Each row was made from one small tree. The marks that hang from a mark follow it in brackets, in alphabetical order. Every link used is in the known rows. Write each row's tree.
In the rows, zero is written as 128.
Known rows
latuz{fege{feret{nakozu vovezo}} vonu}: [179 122 132 162 124 129 111  85 125 156  72 130 127 141 117 139 157 114
 120 128  95 105 128 135 162 136 149 113  84  89  55  71 104 121 197 115
 121 127 111 110 113 111 127  97 118 153  87 128 127 111 126 148 111]
lonatu{fanum{dimi}}: [110 149 123 108 114 132 123 142 129 121 110 131 116 123 146 133 152 134
 124 135 129 137  92 145 110 115 101 125 137 145 119 118 137 123 124 110
 130 123 102 129 123 142 103 141 140 140  85 141 139 121 114 123  72]
fanum{dimi kuzu lonatu zose}: [ 89 159 105  90 105 149 162 140 133  57 203  96 132  96 132 120 228 134
  48 128  89 109 145  97 148 115  76 124 117 158 119  91 125 131  89 150
  93 102  91 121 161 131 119 157 154 109 228 130 139 143 156  98  96]
vovezo{nakozu{feret{fege{latuz{vonu}}}}}: [156 131 167 202 140 111 138 124  86 132 143 156 169 149  96 127  92 147
 201 126 168 114 136 108 143 146 143 110 128 121 148 128 149 113 128  77
 131 156 181 137 115 132 117 118 113 115 130 138 146 129 105 129 166]
vonu{latuz{fege}}: [131 132 136 104 127 154  83 155 109 173  86 149  90 115  96 111 112 151
 117 116  85 132 151 129 142 140 148 140 142 117 123  99 134 145 172 169
 134 150 129 119 114 131 163 122 118 116  70 130 106 154 104 124 103]
vonu{latuz}: [119 132 141 121 128 140  93 137 133 147  90 153 109 128 120 115  75 140
 132 114 109 138 122 149 120 130 124 140 144 121 157 126 135 142 155 151
 145 150 120 123 104 132 137 119 127 119  54 129 105 157 115 121  94]
tusizo{kuzu{fanum{zose}}}: [ 94 121 125 100 117 117 129 143 145 120 147 149 129 137 146 112 147 119
  94 135 114 141 132 156 136 110 129 152 142 115 164 141 177 126 121 130
 129 125 124 127 129 135 113 144 133 105 165 125 115 117 111 124 171]
fege{feret}: [137 124 134 129 110 121  97 103 129 138 107 134  98 138  97 124  85 118
 125 140 105 130 109 153 114 126 146 118 103 119 121 134 126 136 161 120
 151 139  91 131 113 136  95 107 136 134  45 128 127 147 137 133 157]
tusizo{kuzu}: [115 129 140 135 115 106  87 130 116 154  91 136 124 126  70 127  93 132
 128 127 102 140 108 134 118 114 140 139 130 119 167 141 162 128 146 113
 151 136 146 135 119 133 130 115 130 125  77 112 110 125 117 135 162]
kuzu{fanum}: [118 115 158 115 134 125  99 126 133 160 121 134 105 148 141 130  67 112
 147 123 136 136 121 164 121 122 133 128 133 121 143 142 128 130 134 139
 142 130 115 122 102 140 116 132 134 124  70 128 109 118 107 123 131]
dimi{fanum feret{fege vovezo{nakozu}}}: [162  82  96 162 170  93 152 120 134 148 106 114 162 110 149 156 118 130
 232 134 216 145 136 101 118 126 153 123 135 112 152 182 116 110  64 117
 123 102 249 138 136 110 146 114  97 145 147 108 124 102 157 147  95]
lonatu{fanum{dimi kuzu zose}}: [ 89 156 112 102  93 157 168 151 158  63 165 119 126 112 175 126 237 129
  62 139  86 120 124 127 138 118  75 150 139 165 112 115 118 131 101 116
 101 116  75 123 156 139 115 164 145 137 206 142 152 128 132 110  82]
nakozu{feret{fege{latuz} vovezo}}: [139 122 180 187 151 114 134 125 156 181  65 129 145 164 118 140  59 110
 216 129 126 115 111 103 107 145 132 100 145 123 127 146 147 113 136 119
 146 131 145 139 119 116 141 117 117 130  76 133 119 134 106 148 131]
dimi{fanum{kuzu zose}}: [ 96 119 127 133 114 146 151 123 152  97 157 109 108 120 138 123 193 144
 103 139 119 126 158 128 148 115 113 159 120 138 149 153  91 140  95 129
 114 121 152 128 149 135 161 136 134 131 214 114 130 132 137 119 119]
gedup{vonu{latuz{fege{feret{nakozu}}}}}: [161 137  71 110 129 163  78 139 137 148 118 150 103 125 126 112 111 122
 103 115  73 125 125 147 153 143 157 114 117 107  87  88  99 147 166 197
 117 170  94 114 105 112 126 120 129 129  91 158 136 167 150 134 113]
lonatu{fanum{dimi{feret} kuzu zose}}: [102 149 103  89  98 148 194 148 156  56 179 111 135  98 222 119 215 132
  70 146 133 132 124 135 117 129  90 158 141 168 116 125 100 126  93 114
 107 112  88 133 164 133 131 175 140 148 239 141 165 123 159 124 104]
lonatu{fanum{kuzu zose}}: [101 142 123 108  95 158 157 135 157  80 144 122 124 130 155 134 185 129
  73 140  99 127 128 142 140 123 100 164 138 156 134 133  99 141 125 124
 122 128  82 121 148 134 155 152 137 142 153 128 125 130 127 110  97]
vovezo{feret nakozu}: [154 125 100 165 121 111 102 122  82 101 157 129 140 108  65 149 115 123
 145 121 162 135 118  94 128 123 133 126 125 121 116 166 149 138 138  96
 137 135 104 130 131 121  61  93 130 134  98 114 133 126 117 112 113]
gedup{vonu}: [133 126 113 142 131 129  89 125 108 158 108 127 127 126  65 136  82 132
 153 125 100 140 112 131 100 124 147 153 133 133 130 142 128 136 126 133
 134 147 127 140 108 126 107 128 142 148  60 134 135 142 114 135 118]
kuzu{fanum{zose}}: [103 111 144 109 131 129 132 138 143 115 153 145 117 136 154 116 133 118
 114 136 129 133 142 158 120 119 118 154 138 123 137 139 139 132 121 150
 122 124  83 128 122 132 106 150 137 119 138 131 122 122 108 115 129]
kuzu{fanum{lonatu}}: [114 123 135  71 140 127 107 123 122 147 153 121 115 146 138 133  81 123
 121 125 144 135 117 150 134 119 121 115 131 123 153 121 131 129 123 168
 134 113 122 115 109 135 125 141 137 103  71 128  95 121 124 107 131]
lonatu{fanum{kuzu}}: [118 141 138 112 100 152 121 125 146 125 113 120 109 137 139 146 123 126
 109 129  93 131 107 151 138 124 109 144 135 154 145 138  88 141 133 123
 140 134 103 118 128 137 155 136 132 144  86 126 118 124 126 120 107]
feret{fege{latuz} vovezo{nakozu}}: [156 117 136 187 166 108 117 129 131 146  94 152 161 143  75 154 108 107
 199 117 158 122 143  89 117 137 149 105 146 121 109 138 153 123 118 112
 130 137 144 132 123 111 131 103 106 139 112 110 116 110 124 130 132]
nakozu{feret}: [123 129 169 157 113 117 111 115 115 160 106 121 115 146 103 132  51 142
 182 139 114 126  96 132 111 131 112 135 127 125 153 156 129 123 153 134
 151 135 135 140 111 133 103 133 140 125  54 139 130 149 112 125 111]
latuz{fege{feret{vovezo}} vonu}: [173 122 148 156 124 138 111  87  99 171  62 129 114 149  99 132 162 141
 114 141  97 114 142 126 141 140 159 126  95 104  68  71 144 122 202  88
 130 124 119 122 113 127 117 102 105 144 101 126 128 113  96 158 146]
vovezo{feret{fege{latuz{vonu}}} nakozu}: [170 124 135 199 141 107 129 135  69 100 147 158 182 115  60 139 123 132
 153 104 169 123 147  93 147 140 169 100 129 122 120 145 153 133 130  58
 132 151 131 133 130 126 113  75 109 129 138 117 135 104 100 128 168]
gedup{vonu{latuz{fege}}}: [140 134 102 109 136 164  75 155 105 178  92 144 105 125  83 116 113 156
 118 119  74 135 142 122 129 143 157 159 151 125 114 100 137 146 162 165
 119 164 138 124 110 125 146 132 119 124  99 145 127 158 105 134 109]
kuzu{fanum{dimi}}: [106 135 142 112 133 124 106 145 136 138 144 123 109 134 166 118 125 116
 132 127 123 130 118 156 116 116 112 107 133 131 119 131 149 119 113 129
 122 118  98 126 111 142  75 140 140 120 106 142 136 113 108 122 119]
dimi{fanum}: [116 107 142 137 134 116 106 119 126 163 107 117 102 129 101 131 117 145
 162 141 150 140 120 145 121 110 137 145 123 117 161 166 113 131 112 131
 140 128 188 134 117 138 142 117 126 134  85 114 116 128 118 133 122]
tusizo{kuzu{fanum}}: [108 120 143 110 124 112  87 130 140 162 117 142 116 150 129 126  85 121
 126 126 111 143 111 160 126 114 136 126 135 114 169 142 165 126 140 120
 148 129 144 126 109 141 120 128 125 109  96 123 104 105 107 132 177]
tusizo{kuzu{fanum{lonatu}}}: [103 130 118  68 131 113  92 126 128 153 145 127 124 148 120 127 102 125
  96 125 137 141 110 146 145 110 121 112 132 117 183 125 170 123 131 149
 144 111 161 119 117 137 131 136 129  88 102 121  89 110 125 117 173]
fanum{kuzu lonatu zose}: [101 141 120  95 102 149 149 120 134  74 175 104 132 116 111 129 180 133
  64 129  95 117 153 108 148 123  95 148 120 149 144 108 103 140 111 158
 114 113  96 118 152 127 154 146 148 110 185 118 116 143 151  98 118]

Write each row's tree
[145 125 149 184 142 112 123 135 115 141 146 149 153 142  92 132  69 125
 216 128 166 120 129 102 127 146 138 100 137 129 148 154 151 122 114 115
 138 150 156 142 122 126 113 126 119 114  96 136 140 143 123 118 150]  vovezo{nakozu{feret{fege{latuz}}}}
[151 137 168 168 125 129 111  91 101 134 116 163 117 162  95 110  94 132
  95 135 147 120 127 158 118 140 172 122 100 118  96 102 132 133 196  71
 150 156  98 137 110 145 120 100 121 133 105 129 146 125 107 150 235]  fege{feret latuz{vonu}}
[105 161 112  92 109 145 122 129 123  96 164  92 122 111 116 131 168 132
  83 116  90 112 126 104 141 115  88 103 114 156 129  97 115 131 101 143
 112 108 113 115 142 135 122 138 146 118 156 128 132 136 153 106 106]  fanum{dimi kuzu lonatu}
[119 105 114 142 138 131 187 107 167 109 134  90 130 123 191 132 186 128
 126 146 157 128 154 120 114 128 117 174 130 133 132 159  91 121 100 120
 115 100 187 136 164 115 170 140 119 153 252 109 141 113 160 149 126]  dimi{fanum{kuzu zose} feret{vovezo}}
[118 112 109  76 143 104 137 111 110 145 152  98 117 112 150 128 103 150
 137 139 210 152 118 137 121 121 138 137 117 124 172 157  92 123 105 159
 140 106 205 137 131 126 178 136 125 121 123 115 116 131 160 132 140]  dimi{fanum{lonatu} feret}
[ 98 152  86  74 111 139 191 137 124  50 210  82 140  85 176 115 209 136
  57 133 132 121 146 106 126 129  90 136 122 164 120 105 110 123  86 152
  97  98 105 130 172 126 135 172 151 118 252 132 155 135 179 112 123]  fanum{dimi{feret} kuzu lonatu zose}
[112 135 107  45 140 114 150 136 114 122 188 108 128 117 206 118 110 122
 111 126 185 138 112 146 112 127 110 108 128 134 134 122 139 112  99 164
 119  99 130 127 127 135 100 165 138 112 149 143 136 113 152 120 133]  kuzu{fanum{dimi{feret} lonatu}}
[172 122 151 208 162 109 136 112 106 139  95 160 182 150  77 148 128 122
 188 113 166 117 148  95 128 136 154 115 134 115 109 110 161 118 129  67
 123 135 177 130 119 117 138  99 100 142 139 115 123  95 104 141 146]  feret{fege{latuz{vonu}} vovezo{nakozu}}
[136 112 163 175 137 105 137 126 154 182  50 109 145 146 121 152  67 119
 239 125  94 119  98 105 117 129 107 111 136 120 158 150 134 108 114 130
 139 111 155 131 113 113 114 119 122 131  54 137 115 137 110 141  64]  nakozu{feret{fege vovezo}}
[173 132  88 135 133 154  87 115 130 151 102 151 111 148 108 132 153 134
 119 133 133 121 150 104 145 146 145 119 127  99  77  84 166 137 195 136
 117 139 136 111 124 125  97 107  93 118 110 130 125 147 130 131 124]  vonu{latuz{fege{feret{vovezo{nakozu}}}}}
[ 91 150  97  89 117 124 151 143 115  79 181 116 135 102 120 117 204 140
  71 137 122 125 133 103 128 112  89 128 123 140 116  96 149 124  98 156
 104 102  96 133 146 129  94 152 155 104 175 132 135 143 142 100  86]  fanum{dimi lonatu zose}
[166 131 159 187 137 121 120  74 140 134  89 155 141 169 128 131 112  92
 117 130 144 108 113 152 125 137 152  95  97  99  66 102 107 124 203  97
 144 145  94 121 107 112 127  92 123 155 107 127 133 110 133 155 179]  fege{feret{nakozu vovezo} latuz{vonu}}
[155 123 154 186 140 104 139 141 108 109 116 151 168 111  98 136 101  98
 148  89 129 115 122 121 156 132 152  82 117 111 112 147  96 132 129  96
 140 151  90 122 124 111 154  71 124 143 109 126 119 103 111 130 118]  vovezo{feret{fege{latuz{vonu}} nakozu}}
[117 124 107  86 131 131 145 106 122 125 167  79 117 118 165 134 132 149
 111 132 178 137 138 131 137 127 124 141 112 144 168 145  68 128  90 149
 126 107 210 128 148 131 194 140 124 123 185 111 124 125 176 128 152]  dimi{fanum{kuzu lonatu} feret}
[ 95 150 123 126 102 146 156 143 142  69 165 109 127 104 136 117 216 124
  78 130  70 112 143 109 127 119  89 144 123 156 106 113 122 133 100 119
 102 120  74 128 157 132 106 148 152 133 217 132 156 136 137 113 102]  fanum{dimi kuzu zose}
[128 124 185 166 134 112 129 140 131 169  99 135 137 141 105 129  44 123
 203 122 127 120 115 125 117 142 143 105 139 131 148 151 129 122 125 125
 151 148 132 143 117 129 147 124 126 119  73 137 126 151 110 135 147]  nakozu{feret{fege{latuz}}}
[153 135  82 106 126 174  76 137 120 169 104 147  92 138 103 107 119 147
  89 125  74 132 133 137 137 150 172 136 132 120  90  87 143 148 184 157
 125 166 111 123 111 132 120 122 117 119  87 154 138 172 122 141 156]  gedup{vonu{latuz{fege{feret}}}}
[ 83 140  99  63 131 131 150 151 136  85 211 117 128 127 175 111 191 125
  75 133 135 126 143 132 138 111  80 123 132 135 121  96 164 123  93 161
  96  98  88 121 136 135  88 167 149  91 182 141 127 125 132  97 110]  kuzu{fanum{dimi lonatu zose}}
[108 110 116 119 120 132 184 122 145  91 172  99 118 104 182 115 170 141
 106 146 156 136 156 139 129 130 126 168 122 141 154 169  76 131  92 130
 116 115 172 136 162 131 173 146 130 142 237 116 147 130 164 135 150]  dimi{fanum{kuzu zose} feret}
[160 105 120 177 150 104 122 123 133 145  81 134 159 125  78 163 105 116
 222 118 139 128 129  84 128 122 133 106 138 119 133 139 148 120  93 116
 125 121 158 125 123 107 110 106 114 138  88 112 107 113 130 124  61]  feret{fege vovezo{nakozu}}
[111 114 107 115 126 126 184 118 163  75 182  98 126  98 200 121 164 116
 118 132 158 128 146 148 146 126 120 151 110 129 140 170  35 131  81 170
 109 123 162 125 154 111 185 143 142 153 228 118 142 128 193 124 110]  dimi{fanum{kuzu zose} feret{nakozu}}
[153 106 156 151 165 102 156 130 144 160  64 136 148 128 135 142  65 102
 192 120 165 134 129 120  82 146 166 114 150 128 116 155 118 116 124 120
 146 131 148 142 128 109 181 116 107 158 114 115 118 112 139 158 154]  dimi{feret{fege{latuz} vovezo}}
[156 120 164 185 135 111 130 142  90 130 103 155 163 120  79 130 100 131
 139 100 127 123 135 114 137 137 165 102 127 126 121 147 133 133 137  65
 142 143 103 134 124 129 143  74 115 132 104 122 123 112  85 141 166]  vovezo{feret{fege{latuz{vonu}}}}
[115 134  94 105 126 121 198 139 155  93 129 122 148 118 227 132 214 122
 112 155 166 141 102 125  84 125  93 159 149 140  94 132 141 109 118 112
 111  96 104 139 149 118 108 165 133 156 188 140 154 114 136 141  72]  lonatu{fanum{dimi{feret{vovezo}} zose}}
[113 130 121  86 130 102 130 147 132 136 151 126 130 126 191 109 113 115
 121 128 152 148 104 155 106 122 134 118 136 126 144 143 172 108 113 118
 130 116 154 137 129 142  95 148 128 117 174 135 145 101 137 145 182]  tusizo{kuzu{fanum{dimi{feret}}}}
[143 134 122 100 114 159  82 134 127 154  92 152  75 131 121 106 111 147
  88 125  88 126 143 147 148 147 155 126 119 114 101  93 132 146 192 157
 135 153  95 116 114 140 136 114 112 111  73 139 117 164 122 129 144]  vonu{latuz{fege{feret}}}
